Each row comes from the steps of one walk. Every step used is in the known rows, and no mark comes twice. Write the walk behind each row, first mark first.
In the rows, 128 means zero.
Known rows:
e, s, h, x, t: [165 104 129 128 190 115 135 122 101 119 204 149 143 133 134 180 137 168
 111  64 131 107 141 106]
t, s, h: [108 103 161 123 165 120 125 146 117  93 177 154 174 150 114 155 182 167
 114  92 118  99 165 130]
x, g: [149 122 148 112 147 128 122 131 120 129 158 192 127 141 105 136 184 148
 107 111 109 122 141 139]
p, h, x, t, s: [126 110 128 108 183 126 108 134 102 101 207 142 152 133 124 155 124 182
 110  62 129  85 149 118]
e, s, t, x, g: [158 118 103  99 172 134 139 139 103 117 187 183 142 137 110 146 179 158
 114 109 121  88 144 135]
h, p, e, s, t, x, g: [157 114  97  97 168 124 143 134  94 118 188 181 136 130 121 152 177 164
 115 100 117  86 155 136]
e, p: [143 140 162 111 139 130 120 130 109  99 116 191 148 128  78 160 161 138
 120 105 124 105 159 135]
h, s, t, p, e: [116 118 109 119 163  80 125 125  96  98 174 162 153 128 126 161 178 161
 104  70  71  65 169 127]
x, t, p, h, s: [129 122 131  86 170 118  98 117 100  93 166 173 169 132 119 156 154 168
  99  77 116  72 158 131]
p, t, s, h, x: [149  86 145 134 186 142 129 161  83  94 184 162 156 138 115 173 147 184
 128  71 124 121 144 122]
t, x: [167 118  99  96 183 128 140 158 101  92 171 169 145 148  69 159 140 172
 116  88 102 104 133 133]
p, t, s, h: [116 100 149 130 170 120 129 148 108  92 179 160 175 145 128 161 170 166
 119  83 115 100 156 128]
s, t: [142 114 144 137 183 116 135 133  95 103 178 157 152 130 124 156 155 136
 134  85  74  77 144 126]
s, t, x, g: [161 114 103 103 176 127 140 138 101 112 189 181 135 137 104 145 179 155
 112 105 113 106 137 138]
x, t, s, h, p, e: [123 107 127 123 158  85 138 120  97 111 184 152 138 131 147 170 158 175
 106  59  94  99 178 124]
e, p, h: [154 140 165  92 150 112 114 139 101 118 138 187 152 140 122 157 146 142
 112  88 131 134 151 128]
p, e: [128 121 127 129 161  91 138 143 103 123 164 172 132 147 125 154 156 157
 101  66  70 100 149 117]
h, p, e, s, t: [133 119 136 128 172 117 137 128  91 117 179 158 160 124 150 164 154 146
 137  81  83  36 172 118]
p, h, s, t, x: [155 110  86  95 208 128 142 148  78  83 196 162 165 137 104 163 140 167
 118  77 106  70 139 128]
s, h, p, t: [175 106 141 132 160 118 131 130  88 103 153 183 147 123 139 179 135 160
 140  75  88 120 147 138]
e, p, t, s: [117 122 137 116 158 140 109 141  98  87 155 176 166 127 106 154 137 165
 126  84 116  70 155 132]

Which walk is each row?
[183 109  89 101 180 132 144 149  85  92 173 176 156 133 106 180 129 180
 134  80 113  96 144 135]
e, s, h, p, t, x
[123 108 126 114 182 132 109 133 105  97 203 141 150 131 111 155 128 183
 112  68 122  74 152 119]
h, x, t, s
[156 106 171 116 145 120 126 121 106  99 146 163 146 127 115 173 163 166
 135  94 101 124 178 147]
s, h, p
[121 109 134 129 193 131 128 125  87  88 175 164 166 125 124 154 158 144
 126  83  82  42 152 124]
h, s, t
[125 115 142 120 157  94 137 130 119 118 180 158 173 145 142 173 188 161
 107  84 122  82 176 116]
x, t, p, e, s, h
[168 108 137 106 163 125 117 136  93 124 182 182 130 130 127 151 177 163
 114  97 126 139 142 136]
s, t, p, h, x, g
[152  95 147 124 172 128 132 154  92 107 173 163 158 139 116 179 168 182
 123  78 125 109 160 120]
t, p, e, s, h, x
[161 112 123 109 162  92 109 111 113  93 184 147 151 123 101 178 169 173
 112  81 116 114 155 135]
s, h, x, t, p
[128 125 121 115 147  76 124 132 110 109 160 165 142 138 114 159 175 165
 100  74  73  96 162 130]
t, p, e
[128 136 138 105 141 114 117 137 116 126 153 174 165 140 119 158 167 165
 114  90  99  43 177 120]
t, p, e, s
[149 108  84 102 205 132 145 146  81  76 190 162 162 135  90 162 144 167
 121  81 100  60 140 130]
h, s, t, x
[152 111  97 100 179 134 137 133  96 105 187 185 142 134 103 144 180 160
 108 104 118  89 139 138]
h, s, t, x, g
[153 111 173 110 140 131 123 122 109 106 144 166 158 127 118 173 164 169
 140 100 112  96 187 143]
e, s, h, p
[160  95 159 128 178 145 133 158  93 110 169 167 157 142 111 175 156 176
 129  83 129 112 152 118]
e, s, h, x
[163 112  89 107 201 122 149 152  88  86 193 157 153 138  92 163 144 161
 126  83  94  84 134 130]
s, t, x
[114 106 152 126 163 121 127 143 106  89 169 167 178 139 124 165 174 161
 118  88 128 101 162 129]
e, p, t, s, h
[174 115  93 104 168 130 138 144 100 116 177 196 131 139 105 148 165 163
 111  99 115 121 125 139]
p, t, x, g
[159 131 152  85 148  96 100 136 112 112 157 169 158 144 120 155 157 158
 112  89 106 129 151 138]
t, p, h
[138 103 156 111 152 119 119 113 108  93 170 148 153 122 123 172 155 176
 130  86 115 105 184 143]
x, t, s, h, p
[186 105  87 105 183 125 146 149  83  87 174 176 150 133 102 179 128 177
 131  77 105 115 137 139]
s, h, p, t, x
[166 107 142 117 161 142 123 142 101 126 167 191 120 136 104 146 173 165
 113 101 120 136 136 135]
h, x, g
[137 112 107 123 163  66 131 124 102 110 190 152 140 133 131 175 172 172
  95  58  95 109 161 119]
s, h, x, t, p, e
[110 119 129 111 173 122 109 124 117  98 197 143 155 134 112 147 137 171
 108  75 112  65 154 123]
x, t, s
[152 119 102  88 174 131 135 132  91 106 181 190 145 131 112 149 179 155
 106 105 138 101 146 137]
e, p, h, s, t, x, g
[158 115  86 100 190 123 149 146  83  95 192 158 158 131 110 170 142 171
 131  81 102  57 158 126]
h, p, e, s, t, x
[128 112 137 117 194 124 125 128  82  96 182 164 170 129 143 155 152 143
 123  77  91  56 150 123]
p, h, s, t
